Each row comes from the steps of one path. Every step used is in the known rows, and no mark comes twice. Write the path behind each row, first mark first.
Known rows
Z -> K -> B -> Q -> D -> W: [-6.44 -5.94  2.57  4.37  0.94 -0.05 -2.90  2.09 -1.52 -0.95 -2.14  0.66
 -4.54 -3.77 -2.11  4.85  2.95 -1.21 -2.52  5.98  1.24  1.23  2.13]
B -> K: [-1.96 -1.11  2.59 -1.17  2.38 -1.84 -3.32  1.03  0.19  3.26 -1.91  0.67
 -0.62 -1.16 -4.78  2.33  2.51 -0.66 -0.36  4.85  2.30  4.11  2.61]
W -> K: [-3.24 -0.29  3.63 -0.93  0.44  0.04 -2.70  1.57 -0.64  0.20 -1.68 -0.15
 -0.45 -1.14 -4.10  4.91  2.22  0.27 -1.88  2.73  2.38  2.74  3.40]
D -> W -> Z -> K -> Q -> B: [-4.50 -4.66  1.56  1.54  0.79  1.40 -3.08  3.09  0.36 -0.46 -4.08 -0.11
 -2.17 -3.78  0.44  4.97  2.67  0.33 -1.02  4.19  1.02  4.67  3.67]
D -> W -> Z -> K -> B: [-8.18 -2.03  0.65  2.98  0.14  0.93 -3.87  2.21 -0.43  1.41 -4.78 -0.11
 -3.09 -4.75 -2.16  4.24  2.32 -0.01  0.15  4.98  2.09  0.86  3.47]
B -> K -> Z -> W: [-1.21 -0.28  1.53  1.96  1.63  0.38 -4.73  0.38 -1.22  5.24 -3.25  0.78
 -2.88 -3.22 -2.94  2.20  1.76 -1.66  0.67  5.64  0.65  1.24  2.84]
T -> B -> K -> Z -> W -> D: [-3.38  0.05  2.08  3.63 -1.25  0.98 -5.28 -0.21 -1.32  4.88 -6.13 -1.56
 -4.45 -3.81 -4.17  6.00  2.60 -2.71 -0.45  6.95 -0.44  3.10  3.16]
Q -> B -> K -> W: [ 0.90 -3.46  4.13  1.28  1.22  0.39 -3.02  2.53  0.55  2.57 -3.70 -0.48
 -0.97 -0.52 -2.60  3.50  3.19 -1.93 -0.66  4.96  2.55  6.77  1.10]
Q -> K -> Z: [-1.36  2.34  1.62  2.98  1.22  0.03 -5.44  2.36  0.05  2.70 -2.33 -1.87
 -0.83 -2.59 -3.14  4.94  3.22 -2.14 -2.48  2.00  0.82  2.66  2.84]
Q -> K: [-1.69  0.18  3.85  1.76  2.90 -2.03 -5.61  2.50  0.82  1.58 -0.98 -1.23
 -1.74 -1.15 -4.08  3.65  3.42 -1.55 -3.09  1.31  0.09  3.50  2.37]
B -> K -> Z: [-1.21  1.11  0.74  0.28  0.51  0.33 -3.36  1.11 -0.29  4.24 -2.96 -0.11
  0.00 -2.68 -4.05  3.66  2.42 -1.33 -0.17  5.00  2.72  3.03  2.96]
K -> B: [-2.74 -0.38  2.74  1.92  1.51 -0.39 -2.15  1.92  0.01  3.06 -2.38 -1.81
 -2.22 -1.60 -0.88  3.45  3.55  0.63 -2.33  2.85  2.31 -0.26  0.38]
T -> B -> Q: [-1.13 -2.93  2.58 -0.96  1.06 -0.57 -2.93  0.77  0.68  3.46 -3.61  0.12
 -0.55 -2.01 -2.54  2.96  4.04 -1.70 -5.06  4.66  0.34  1.01 -1.53]
T -> B: [-1.22 -0.65  3.35 -0.51  0.55 -1.07 -4.21  0.48  0.58  3.82 -2.49 -0.90
 -0.69 -0.86 -3.90  3.79  4.03 -1.64 -3.46  3.66  0.68  2.97  0.06]
D -> W: [-2.75 -1.49  3.33  0.44  3.73 -0.25 -3.72  1.15  0.15 -1.09 -5.08 -0.21
 -2.99 -2.75 -3.56  2.82  2.17 -0.76 -1.29  4.05  0.61  2.91  1.57]
K -> Q -> B: [ 0.40 -2.97  3.56  0.88  1.73  0.13 -1.53  2.84  0.94  1.04 -1.71 -1.42
 -1.29 -0.83  1.81  4.11  4.04  0.92 -3.26  1.95  1.30  3.74  0.78]
B -> Q -> K -> W -> D: [-0.70 -0.98  4.63  3.09 -0.20  0.53 -3.51  2.72  2.60 -1.53 -4.88 -2.35
 -3.68 -3.44 -1.97  6.09  4.20 -2.54 -4.22  3.91  0.81  2.83  0.21]
D -> W -> Z -> K: [-5.75 -1.70  0.59  0.49  0.42  0.12 -4.54  1.96  0.58 -0.74 -4.44  1.80
 -2.10 -5.06 -4.47  3.57  1.85 -0.84  0.69  5.09  1.35  2.43  4.71]
Q -> D -> W -> K: [-6.07 -3.23  3.92  1.95  0.26  0.37 -3.70  1.65 -2.83 -3.29 -2.41 -1.36
 -2.89 -1.51 -5.82  7.05  2.35 -0.76 -1.15  3.60  1.29  5.97  4.94]
Z -> W -> K -> Q -> B -> T: [ 0.37 -4.62  3.87  2.65  2.18  1.15 -4.23  1.22 -2.02  2.14 -1.88 -1.75
 -3.19 -0.85  0.32  3.85  3.29  1.32 -2.27  4.19  3.37  2.23  0.74]
Z -> K: [-1.65 -0.54  3.05 -0.14  1.05 -1.39 -3.41  1.62  1.69  2.01  0.64  3.41
 -1.17 -2.95 -2.54  2.87  2.23 -0.68 -0.97  4.44  2.66  0.55  2.92]
W -> Z: [-1.67  0.36  0.29 -0.98 -0.28 -0.17 -3.19  2.59  0.88  0.20 -4.01 -1.35
 -0.47 -3.06 -4.17  3.06  3.98 -0.22 -0.52  1.71  0.60  2.82  3.03]
Q -> K -> W: [ 0.48 -0.23  5.33  1.76  1.66 -0.41 -4.58  2.87  2.74  0.64 -2.05 -1.72
 -1.61 -1.51 -2.69  3.72  4.09 -2.40 -3.22  2.70  1.68  3.94 -0.02]
Z -> W: [ 0.25 -1.33  3.76  1.06  2.75 -0.75 -3.97  0.75  0.30  2.83 -2.28  0.95
 -3.79 -2.13 -2.01  1.22  2.63 -0.79 -0.90  3.35 -0.44  0.06  1.47]

Write each row's path
[ 0.02 -1.05  2.31  2.79  2.16 -0.36 -4.03  1.10 -0.94  3.44 -2.13 -2.46
 -2.46 -1.27 -1.58  2.40  4.33  0.90 -2.14  4.12  5.09 -1.16 -1.28] : K -> B -> T
[-1.83 -2.00  2.88  1.20  3.35 -1.41 -4.45  2.61  0.94  1.34 -1.93 -0.50
 -1.49 -2.16 -2.93  3.13  3.48 -1.50 -4.76  2.41 -0.13  1.84  1.00] : B -> Q -> K
[-1.47 -0.87  1.89  3.98  2.44  0.62 -5.61  1.65 -0.49  4.00 -3.55 -0.26
 -3.40 -3.97 -1.70  3.01  2.56 -2.41 -2.84  3.70 -1.42 -0.52  1.68] : B -> Q -> K -> Z -> W
[-0.90 -0.13  3.83  2.86  0.79 -0.22 -3.55  0.99  0.27  0.61 -4.17 -0.59
 -5.57 -3.56 -2.54  4.09  3.01 -0.94 -0.65  3.93 -0.82  0.80  2.78] : Z -> W -> D
[-7.61 -4.23  0.04  1.95  0.90  1.27 -2.75  2.51  0.05  0.98 -5.89  0.89
 -2.78 -5.63 -1.23  3.28  2.35 -0.25 -1.78  5.94  1.75 -1.29  1.66] : D -> W -> Z -> K -> B -> Q
[-3.02 -3.64  3.85  1.58  1.20 -0.14 -2.22  1.84  0.64 -3.35 -1.77 -2.11
 -4.02 -2.27 -1.23  5.04  3.71 -0.21 -2.76  4.06  0.83  4.11  1.20] : K -> Q -> D -> W
[-1.26 -2.67  3.62  1.09 -1.61 -1.39 -1.58  2.25  2.07 -0.47  3.88  0.81
 -2.15 -2.17 -0.02  5.21  4.10 -0.05 -2.67  4.11  2.87  2.11  2.59] : Z -> K -> Q -> D
[ 0.97 -0.72  4.37  0.20 -0.11  0.16 -3.00  2.17  3.70  1.27 -0.87  2.48
 -1.23 -3.22 -1.31  3.09  2.82 -1.72 -1.40  5.41  3.81  1.05  0.30] : Z -> K -> W
[-5.88 -0.56  0.36  2.01 -1.13  0.26 -2.86  2.60  0.32  3.06 -2.39  0.11
 -1.90 -4.05 -1.52  3.94  2.86  0.32 -0.39  4.00  2.77 -0.24  3.28] : W -> Z -> K -> B
[-2.70 -1.34  2.88  2.30  0.90  0.54 -3.82  1.13 -2.30  2.52 -2.09 -2.69
 -1.91 -1.13 -2.59  4.34  3.47  1.45 -2.10  4.42  6.10  0.12  0.52] : W -> K -> B -> T
[-6.83 -5.14  0.54  1.84 -2.09  0.14 -5.01  1.77 -0.91 -0.14 -3.80  1.19
 -2.48 -4.81 -4.97  5.58  3.42 -2.51 -1.67  6.37 -0.02  3.93  3.71] : T -> B -> Q -> D -> W -> Z -> K
[-2.55  0.61  1.02  0.58 -0.41  0.14 -4.57  0.33 -1.00  6.46 -3.81 -0.93
  0.29 -2.07 -4.89  4.82  3.03 -2.40 -1.40  6.14  2.03  4.34  1.92] : T -> B -> K -> Z
[-4.26 -4.01  3.77  2.10  0.38 -0.38 -2.73  1.71  0.97 -2.83 -0.09  0.30
 -3.99 -3.23 -1.09  5.26  2.83 -0.51 -1.97  5.46  1.76  3.45  2.41] : Z -> K -> Q -> D -> W
[-2.28 -4.19  2.48  3.52 -0.35 -0.62 -1.29  2.66 -0.99  0.61 -0.16 -1.54
 -2.65 -1.70 -1.18  4.73  5.01 -0.79 -3.84  2.98  1.11  0.62  0.80] : K -> B -> Q -> D
[-1.79 -4.81  1.04  2.47  1.74  1.21 -4.94  2.34 -0.64  0.09 -4.08 -1.15
 -2.78 -3.42 -0.58  3.85  3.54  0.81 -0.86  5.52  3.72  3.60  1.72] : D -> W -> Z -> K -> Q -> B -> T
[-4.43 -2.57  0.84  1.76 -0.52  0.27 -4.21  2.72 -1.38 -3.24 -4.58 -2.30
 -3.04 -3.27 -5.64  5.16  4.00 -1.21 -0.06  2.89 -0.59  5.50  4.52] : Q -> D -> W -> Z
[-5.08 -2.01  1.35 -1.17 -0.24  0.78 -2.45  1.98  2.94 -1.16 -3.19  0.65
 -2.18 -5.16  0.01  3.81  2.37  0.71 -1.18  5.48  2.51  1.56  2.24] : D -> W -> Z -> K -> Q
[-8.05 -3.15  0.92  4.57 -1.52  0.38 -3.74  2.74 -1.64  0.00 -2.66 -0.99
 -3.67 -4.06 -3.04  5.74  3.21 -0.64  0.05  4.72  1.78  2.42  4.81] : Q -> D -> W -> Z -> K -> B
[-4.20 -0.85  2.59  2.46  0.62 -0.52 -2.58  1.84  0.59  3.87 -0.19  1.19
 -2.20 -2.84 -0.71  3.60  2.65  0.32 -1.47  4.61  3.54 -1.25  1.85] : Z -> K -> B
[-1.01 -3.56  3.41  1.26  1.15 -0.11 -2.05  2.80  1.18  1.79  0.12  1.24
 -1.26 -1.86  1.92  4.21  3.00  0.59 -2.61  3.62  2.25  2.93  2.21] : Z -> K -> Q -> B
[-1.02 -4.17  2.90  1.67 -1.24 -1.20 -2.99  1.58 -0.66  1.41 -0.37 -0.78
 -1.73 -1.17 -3.68  5.12  5.48 -2.33 -4.80  3.98 -0.29  3.09  0.46] : T -> B -> Q -> D
[-5.83 -2.91  0.88  2.14 -1.27 -0.24 -4.70  2.45 -0.53 -1.93 -2.05  1.21
 -2.92 -4.42 -5.22  5.18  2.85 -1.50  0.81  4.57  0.98  4.09  5.92] : Q -> D -> W -> Z -> K
[-2.13  0.63  1.63  3.64 -0.16  0.90 -4.27  0.63 -1.07  2.93 -5.35 -0.71
 -4.75 -4.33 -3.27  5.03  2.13 -1.61  0.68  5.89  0.03  2.12  4.25] : B -> K -> Z -> W -> D
[-6.84 -4.64 -0.06  3.44 -0.69  1.13 -2.89  3.04 -1.94 -2.23 -5.87 -3.18
 -3.47 -4.12 -3.34  5.34  4.21 -0.87 -1.65  3.86 -0.24  2.86  2.65] : K -> B -> Q -> D -> W -> Z
[-5.02 -2.71  3.01  3.09  2.35  1.19 -4.66  0.90 -2.99  0.86 -4.61 -3.00
 -3.32 -1.88 -3.19  4.42  2.59  0.98 -1.65  5.35  5.40  0.89  0.36] : D -> W -> K -> B -> T
[-1.45  0.76  2.21  4.38  2.06  0.20 -6.44  1.53 -0.54  4.18 -2.72 -0.85
 -3.59 -2.96 -2.49  3.61  2.52 -2.38 -1.52  2.95 -1.05  0.98  2.88] : Q -> K -> Z -> W
[-0.51 -0.28  4.20  0.91 -0.96  0.40 -2.50  1.56  2.06 -0.17 -5.23 -1.29
 -2.89 -3.09 -3.52  5.30  3.30 -1.66 -0.66  6.02  2.77  4.89  1.46] : B -> K -> W -> D
[-5.03 -2.56  0.44  3.60  1.31  0.78 -5.47  1.31 -1.43  1.69 -4.73 -1.02
 -3.59 -4.41 -3.10  3.20  3.00  0.45 -0.06  6.39  4.86 -0.32  1.58] : D -> W -> Z -> K -> B -> T
